Known rows, with every way that one mark hangs from another
q73{q91 q989 q997}: -.06, -.25, .07, -.05, .03, -.17, -.15, .01, -.06, .11, .35, -.40, -.01, .49, -.38, .00, -.11, .05
q204{q17 q73{q91 q970 q989 q997}}: -.06, .00, -.10, -.14, -.01, .07, -.08, .00, .04, .28, .41, -.27, -.12, .73, -.47, -.09, -.21, .04
q91{q17{q204{q73{q970 q989 q997}}}}: .02, -.11, -.14, .11, .18, -.03, -.12, -.11, -.13, .33, .29, -.32, -.18, .62, -.42, -.04, -.08, .34
q997{q17{q204} q73}: .00, -.28, .25, .21, .16, -.06, -.08, .18, -.35, -.11, .17, -.05, -.20, .39, -.38, -.03, .01, .02
q970{q73}: -.02, -.17, .05, .25, .06, -.18, -.10, .06, -.28, .19, .13, -.21, -.02, .34, -.30, -.01, -.06, -.02
q970{q73{q91{q17{q204 q997}} q989}}: -.09, -.22, .08, .42, .13, -.36, -.28, -.05, -.36, .26, .21, -.15, -.09, .49, -.26, -.01, -.16, .23
q73{q970 q989}: .08, -.05, .01, -.02, .20, .00, -.21, -.07, -.14, .12, .14, -.32, -.15, .43, -.46, .04, -.09, .17
q997{q17 q73{q91}}: -.02, -.13, .21, .04, -.10, .05, -.09, .20, -.18, -.15, .28, -.08, -.12, .40, -.37, -.09, .00, -.20
q997{q73{q91}}: -.04, -.16, .14, .07, -.07, .00, -.01, .13, -.12, .00, .31, -.09, -.14, .49, -.30, -.07, -.03, -.14
q17{q91 q204{q73}}: .03, -.09, -.03, .35, .12, -.17, .04, .04, -.13, .23, .24, .02, -.19, .39, -.47, .07, -.18, .06
q91{q17{q997}}: -.04, -.22, -.07, .26, .07, -.13, -.27, -.04, -.14, .21, .15, .01, -.11, .32, -.28, .00, -.11, .28
q997{q17{q91} q73{q970}}: .17, -.09, .01, -.02, .02, .07, -.11, .11, -.10, -.10, .17, -.07, -.14, .27, -.58, -.01, .00, -.13
q91{q17{q204 q997{q73}}}: -.04, -.38, .07, .35, .17, -.14, -.15, .04, -.28, .12, .19, .08, -.22, .45, -.25, -.02, -.03, .30
q73{q970 q997{q17{q91 q204}}}: .08, -.21, -.01, .04, .20, -.24, -.05, .06, -.05, .10, .21, -.16, -.05, .27, -.63, .07, -.07, .07
q997{q73{q91{q17{q204}} q970 q989}}: .03, -.03, .06, .11, .08, .02, -.15, -.04, -.25, .07, .28, -.22, -.17, .56, -.39, -.07, -.07, .10
q997{q17{q204} q73{q970 q989}}: .10, -.17, .21, .03, .28, .04, -.18, .08, -.33, -.12, .13, -.23, -.25, .50, -.49, -.01, .03, .12
q970{q73{q997}}: -.06, -.35, .01, .16, .04, -.26, -.05, .07, -.18, .23, .22, -.33, .04, .41, -.30, -.03, -.01, .01
q997{q17{q204} q73{q91}}: -.05, -.19, .29, .16, .04, -.07, -.03, .20, -.27, -.12, .26, -.02, -.17, .45, -.38, -.05, -.03, -.12
q73{q989 q997{q17}}: .01, -.32, .09, -.04, .11, -.12, -.28, .05, -.20, -.03, .22, -.42, -.02, .37, -.47, .00, -.04, .11

Rows
.05, -.38, .09, .23, .17, -.40, -.19, .06, -.36, .05, .20, -.40, .05, .28, -.55, .07, -.10, .03	q970{q73{q989 q997{q17{q91 q204}}}}
.02, -.02, .02, -.17, .00, .09, -.10, .04, .03, .12, .35, -.34, -.18, .63, -.51, -.08, -.03, .02	q204{q73{q91 q970 q989 q997{q17}}}
.06, -.39, .01, .19, .07, -.14, -.11, .10, -.08, .03, .21, .06, -.20, .36, -.40, .05, -.04, .08	q17{q91 q997{q73}}
.01, .01, .00, .20, .22, .00, .06, .01, -.10, .32, .18, -.01, -.31, .58, -.40, .01, -.07, .18	q17{q204{q73{q970}}}
-.08, -.12, .05, .00, -.11, .00, -.01, .14, .01, .13, .39, -.15, -.12, .53, -.41, -.10, -.04, -.10	q204{q73{q91 q997{q17}}}
-.06, -.21, -.06, .14, -.12, -.21, -.23, -.05, -.25, .22, .32, -.49, .12, .45, -.31, -.08, -.11, .01	q970{q73{q91{q17} q989 q997}}
.02, -.11, .06, -.21, .06, -.04, -.20, .03, -.01, .02, .30, -.40, -.06, .48, -.52, -.04, -.03, .01	q73{q91 q970 q989 q997{q17}}
.12, -.14, -.06, .23, .32, -.14, -.10, -.06, -.05, .28, .20, -.01, -.36, .55, -.53, .12, -.14, .34	q17{q91 q204{q73{q970 q989}} q997}
-.08, -.35, .06, .16, .09, -.05, -.17, .13, -.19, .05, .21, .11, -.18, .51, -.30, -.05, -.12, .12	q204{q17{q997{q73}}}
.10, -.16, -.10, .07, .23, -.14, .00, -.05, -.01, .29, .30, -.29, -.20, .56, -.58, .07, -.12, .21	q17{q91 q204{q73{q970 q989 q997}}}
.00, -.14, -.01, -.17, .08, -.08, -.11, -.03, .05, .17, .32, -.41, -.08, .55, -.45, -.02, -.07, .08	q73{q91 q970 q989 q997}
.03, .05, -.14, .09, .01, .07, -.23, -.11, .00, .33, .29, -.09, -.28, .64, -.37, -.07, -.12, .25	q204{q73{q91{q17{q997}} q970 q989}}
-.07, .00, -.05, .30, -.17, -.15, -.15, .00, -.26, .24, .25, -.19, .07, .33, -.28, -.09, -.13, -.11	q970{q73{q91{q17}}}
.07, -.28, .03, .20, .29, -.05, -.25, -.06, -.27, .11, .16, -.11, -.29, .56, -.35, -.01, -.01, .40	q91{q17{q204 q997{q73{q970 q989}}}}
-.05, .02, -.06, .02, .08, .05, -.18, -.01, .02, .29, .30, .01, -.27, .73, -.43, -.06, -.23, .18	q204{q17{q997} q73{q91 q970 q989}}
-.02, -.09, -.16, .16, .12, -.03, .02, -.05, -.05, .41, .29, -.14, -.16, .57, -.38, -.06, -.05, .26	q91{q17{q204{q73{q970 q997}}}}
.11, -.28, .19, .19, .17, -.13, -.21, .10, -.37, -.19, .19, -.19, -.15, .31, -.56, .06, -.09, .00	q997{q17{q91 q204} q73{q989}}
